Every row comes from one small tree of marks. Brackets hold a mark, then the marks that hang from it, in the order of their numbers. Every link used is in the known rows. Which tree was each row made from?
Known rows:
{q489 q772}: -12.5 17.0 -45.4 13.1 -7.1 -18.2 2.4 18.5 -7.6 -9.8 27.6 -14.8 22.0 25.5 30.4 -31.5 -0.3 -13.1 -13.9 -20.6 -13.6
{q693 {q489 {q772 q308 q513}}}: 13.7 -11.2 -22.4 4.0 6.5 -9.0 22.2 33.5 -13.8 -26.0 24.4 -9.7 40.7 26.3 15.4 -19.2 7.6 -12.6 -20.9 -13.3 -12.3
{q273 {q513 {q772 q308}}}: 9.6 4.0 -53.2 5.3 -29.1 -10.2 5.3 31.4 15.8 2.1 8.6 -11.9 32.3 11.3 51.2 -27.1 4.8 -24.2 -13.0 -4.3 16.1
{q513 q772}: 2.6 10.2 -43.4 14.7 -24.2 -24.1 8.6 9.7 -1.2 13.6 36.8 4.0 16.6 10.0 36.1 -31.4 17.0 -2.8 -19.3 -13.5 -1.9
{q693 {q489 {q772 q308 {q513 q485}}}}: 15.4 -13.6 -21.2 -6.5 2.8 -25.0 22.2 42.3 -6.2 -11.2 16.8 -13.6 53.0 25.6 19.4 -11.3 4.0 -7.5 -13.7 -27.1 -19.2
{q489 q693 q772}: -14.2 26.9 -24.5 16.3 3.2 -26.0 -1.7 13.3 -15.6 5.6 33.5 -20.5 31.6 12.5 34.2 -36.8 -9.1 -31.3 -9.1 -33.5 -11.3
{q953 {q308 {q772 {q513 q273}}}}: 5.9 18.6 -26.6 4.4 -32.9 -14.6 14.2 4.1 -4.5 10.1 14.3 -5.3 8.3 27.1 3.2 -13.8 5.7 -19.5 -44.3 7.5 -23.0
{q273 q513}: -2.6 3.4 -39.2 1.8 -10.7 -6.0 -8.3 25.3 0.8 -22.0 12.3 -5.1 11.3 25.5 32.2 -28.9 -0.2 -17.6 -26.4 -4.5 9.4
{q273 {q513 q485 {q772 q308}}}: 10.5 2.9 -51.6 -6.3 -32.7 -28.7 5.2 39.7 24.6 16.4 -0.6 -14.6 42.8 11.6 54.3 -19.4 2.0 -18.4 -5.2 -16.9 9.6
{q953 q308}: 13.3 5.1 -38.0 -1.9 1.5 -0.7 -1.2 16.9 2.1 2.3 22.8 -3.8 34.8 37.8 15.8 -27.6 3.0 -13.9 -42.5 -17.1 -8.5
{q489 q693 {q772 q308}}: -4.8 23.4 -22.8 18.0 2.2 -13.5 2.4 25.8 -0.4 10.0 24.5 -32.4 54.6 12.3 36.4 -33.2 -12.7 -39.7 -6.7 -39.6 -6.2
{q485 {q489 q693 {q772 q513}}}: -14.2 10.9 5.3 17.8 0.8 -29.1 15.3 17.4 -20.2 -19.8 45.7 -13.0 29.1 -13.1 10.4 -21.0 3.5 -19.0 -1.5 -9.6 -7.3
{q513 q273 {q772 q308}}: 3.9 5.6 -43.4 21.0 -48.4 -13.2 16.8 12.1 19.7 26.6 12.6 -8.7 29.8 6.0 33.4 -13.8 17.0 -19.8 -9.9 -14.5 2.3
{q693 {q489 {q772 q308 {q513 q273}}}}: 5.0 -10.6 -24.0 10.8 -16.4 -10.4 25.5 22.7 -8.9 -16.8 10.6 -7.6 34.7 21.5 12.8 -4.2 11.6 -20.7 -14.5 -8.7 -14.8
{q273 {q513 q772}}: 0.0 6.7 -54.3 4.0 -27.4 -23.1 1.1 18.4 -0.5 -1.4 18.0 0.6 9.8 10.5 50.4 -28.7 7.0 -15.6 -15.4 1.4 10.1
{q772 q489 q513}: -1.0 6.1 4.1 32.6 -19.2 -0.1 8.1 16.2 -18.3 -37.6 41.8 -6.4 12.3 15.5 -9.7 -15.1 11.3 1.2 -30.6 -10.9 -12.1
{q308 q772}: -7.7 31.5 -29.3 14.0 -10.4 -15.1 -0.1 9.0 1.1 5.8 32.3 -16.8 1.4 27.9 30.9 -40.2 4.6 0.3 -31.8 -15.6 -10.8
{q772 q513}: 7.6 -7.5 -10.4 9.1 -14.6 -11.5 10.3 20.3 -15.0 -19.3 36.2 6.3 15.6 17.3 -2.8 -21.1 13.1 -4.0 -35.1 -4.4 -9.0
{q485 {q489 q693 q772}}: -22.5 23.7 -11.6 20.4 10.3 -25.2 2.6 14.2 -5.4 -7.4 41.6 -24.2 30.4 -5.0 31.6 -29.5 -0.3 -18.8 3.8 -24.9 -1.4
{q953 {q308 {q772 q489 {q513 q485}}}}: 7.1 30.0 -5.2 10.8 -18.4 -18.7 7.1 17.5 -3.4 -3.8 25.2 -23.9 24.4 29.0 2.3 -16.0 -0.7 1.1 -39.0 -15.8 -29.7
{q273 {q513 {q772 q308 q489}}}: 1.2 17.9 -37.9 28.9 -33.2 2.2 1.9 27.7 14.4 -17.6 13.7 -24.0 28.1 7.6 44.0 -21.9 3.0 -18.9 -9.5 -10.1 15.1
{q489 q693 {q772 q308 {q513 q485}}}: 2.3 9.5 -5.4 4.3 -9.8 -34.0 13.3 39.0 -6.4 10.3 19.4 -28.0 62.2 5.3 20.1 -16.9 -11.8 -35.6 -4.8 -37.1 -17.9

Which tree is each row?
-3.5 13.4 25.4 45.1 -32.9 4.5 11.9 12.2 -5.9 -10.0 22.3 -23.2 34.5 -3.3 -6.8 -2.2 1.7 -33.3 -17.9 -25.5 -4.6 -> {q772 q308 {q489 q693} {q513 q273}}
7.1 -5.6 26.6 7.4 -4.8 -23.3 17.4 36.3 9.2 0.7 30.5 -19.6 57.3 -13.1 5.4 -8.4 5.8 -12.5 -8.8 -28.2 2.3 -> {q772 q308 {q513 {q485 {q489 q693}}}}
-11.1 5.2 -29.5 7.2 -41.7 -42.0 17.8 21.1 -7.3 0.5 7.1 -6.6 23.5 13.3 9.4 0.2 4.2 -15.0 -4.5 -15.7 -28.1 -> {q489 {q772 {q513 q273 q485}}}
6.1 31.3 -7.0 22.3 -13.1 -0.7 6.8 9.9 -11.5 -17.3 33.9 -18.8 13.0 28.6 -1.2 -23.9 1.9 -3.7 -45.7 -3.0 -21.9 -> {q953 {q308 {q772 q489 q513}}}
-7.2 29.2 -8.6 47.8 -42.8 -7.3 8.5 4.5 8.6 22.8 22.9 -26.3 36.0 -10.3 32.5 -11.8 7.3 -32.5 -1.5 -34.4 3.1 -> {q513 q273 {q772 q308 {q489 q693}}}
-5.8 7.4 6.7 19.5 -0.8 -16.2 19.1 31.1 -4.9 -15.6 37.2 -26.6 50.9 -13.2 12.4 -19.1 0.3 -28.1 0.8 -15.7 -1.4 -> {q485 {q489 q693 {q772 q308 q513}}}
1.2 18.0 -11.9 1.2 -22.3 -37.1 11.2 21.2 -5.6 7.4 27.2 -10.2 11.2 21.0 14.1 -22.6 5.2 4.7 -29.7 -13.2 -22.7 -> {q308 {q772 {q513 q485}}}
4.9 1.3 -38.7 7.2 14.1 -5.2 10.2 30.0 0.3 -13.0 20.0 -19.0 42.9 34.4 36.0 -27.5 3.3 -11.4 -16.3 -26.7 -5.3 -> {q693 {q489 {q772 q308}}}
-6.9 20.0 -15.1 18.5 -40.4 -20.3 15.5 3.6 -8.1 2.1 22.8 -4.9 -9.2 15.0 6.9 -16.9 11.4 -8.3 -30.1 3.9 -18.0 -> {q308 {q772 {q513 q273}}}
-2.6 2.3 -27.2 0.0 -18.3 -41.6 14.1 31.8 -12.6 -8.6 22.9 -9.5 31.7 18.1 13.5 -15.9 0.8 -7.2 -10.8 -19.8 -26.8 -> {q489 {q772 {q513 q485}}}
5.0 0.0 -28.5 7.7 -25.0 -28.6 17.1 30.8 33.8 17.3 27.8 -16.3 48.5 -5.7 36.7 -15.2 19.9 7.9 5.2 -23.1 7.2 -> {q513 {q485 q489} {q772 q308}}
-29.9 23.3 -12.3 15.9 -17.4 -44.7 6.9 12.7 7.6 14.6 17.3 -25.2 34.8 -9.6 30.1 -7.1 -0.6 -21.5 17.7 -33.8 -10.0 -> {q513 q273 {q485 {q489 q693 q772}}}
-18.3 11.4 -30.2 6.3 -4.7 -36.2 6.4 26.9 10.8 -10.7 25.8 -21.2 32.3 8.6 29.2 -18.4 5.8 5.6 8.1 -25.0 -11.2 -> {q513 {q485 {q489 q772}}}
8.3 14.2 -9.0 -8.6 -8.1 -30.4 14.4 22.8 9.9 2.7 27.3 -13.0 27.0 14.3 6.8 -14.6 9.2 7.3 -29.4 -0.9 -18.2 -> {q953 {q308 {q772 {q513 {q485 q489}}}}}
-13.6 5.9 -32.6 12.6 -44.7 -43.1 16.7 8.1 22.6 21.7 20.5 -2.4 19.2 -11.3 30.9 -1.4 26.6 6.8 8.2 -14.8 -1.4 -> {q513 q273 {q485 q489} q772}
-0.7 2.5 5.2 42.4 -43.3 12.1 16.0 18.6 2.9 -25.7 16.5 -17.9 25.2 10.9 -10.6 2.0 12.4 -13.7 -22.8 -12.0 -6.8 -> {q772 q308 q489 {q513 q273}}
14.9 19.6 -23.5 -1.2 -10.7 -13.9 9.9 13.6 -8.7 1.5 28.9 -6.3 17.5 32.5 6.7 -28.8 2.4 -10.3 -49.6 3.7 -21.2 -> {q953 {q308 {q772 q513}}}
-10.4 9.7 -29.5 17.7 -2.0 -4.8 10.1 30.5 18.2 -19.6 26.7 -32.6 43.6 9.4 26.8 -23.7 5.9 -7.5 3.8 -17.3 2.0 -> {q485 {q489 {q772 q308}}}
-2.6 31.4 -8.9 28.9 -37.4 -3.0 11.1 -0.8 -5.9 -9.0 19.9 -17.7 4.4 23.3 -3.7 -8.2 4.7 -13.6 -38.4 1.2 -24.6 -> {q953 {q308 {q772 q489 {q513 q273}}}}
-10.7 5.6 -39.9 -2.8 -9.8 -22.1 3.6 47.2 28.1 -22.2 -0.6 -36.4 48.7 9.3 43.7 -15.4 -7.1 -15.4 14.4 -15.9 6.8 -> {q273 {q513 {q485 {q489 {q772 q308}}}}}
3.0 11.9 -6.2 14.5 -6.6 -17.1 13.7 30.7 -15.2 -0.8 28.5 -23.0 52.2 3.6 15.9 -25.0 -9.2 -40.7 -12.8 -23.8 -11.2 -> {q489 q693 {q772 q308 q513}}
8.7 -11.9 -11.4 6.1 -42.9 -17.4 18.3 30.9 14.9 7.3 2.6 -8.1 40.0 14.0 -0.6 4.3 10.4 -14.7 -17.8 -20.2 -12.8 -> {q772 q308 {q513 q273 q485}}
-11.1 43.0 24.7 39.1 -12.8 -14.7 4.4 3.7 -24.4 -10.7 49.8 -24.9 4.8 2.6 9.0 -29.3 -2.4 -12.7 -29.2 -19.0 -14.6 -> {q308 {q772 {q489 q693} q513}}
-15.1 13.6 -9.9 9.7 -31.7 -49.4 13.4 16.9 -15.9 15.1 12.6 -13.0 32.7 -1.3 14.6 -3.2 -4.7 -33.6 0.7 -28.5 -26.4 -> {q489 q693 {q772 {q513 q273 q485}}}
-2.9 23.8 12.0 40.7 -3.3 10.6 -3.9 19.5 2.3 -5.3 34.0 -34.0 44.9 8.9 18.8 -25.2 -6.0 -24.9 -19.2 -45.7 4.5 -> {q772 q308 {q489 q693}}
3.4 15.6 -24.5 27.9 -35.0 -16.8 9.6 26.9 21.2 12.6 23.8 -28.0 45.8 8.4 32.8 -15.2 9.7 0.5 -5.3 -39.0 -4.1 -> {q513 q485 {q772 q308 q489}}
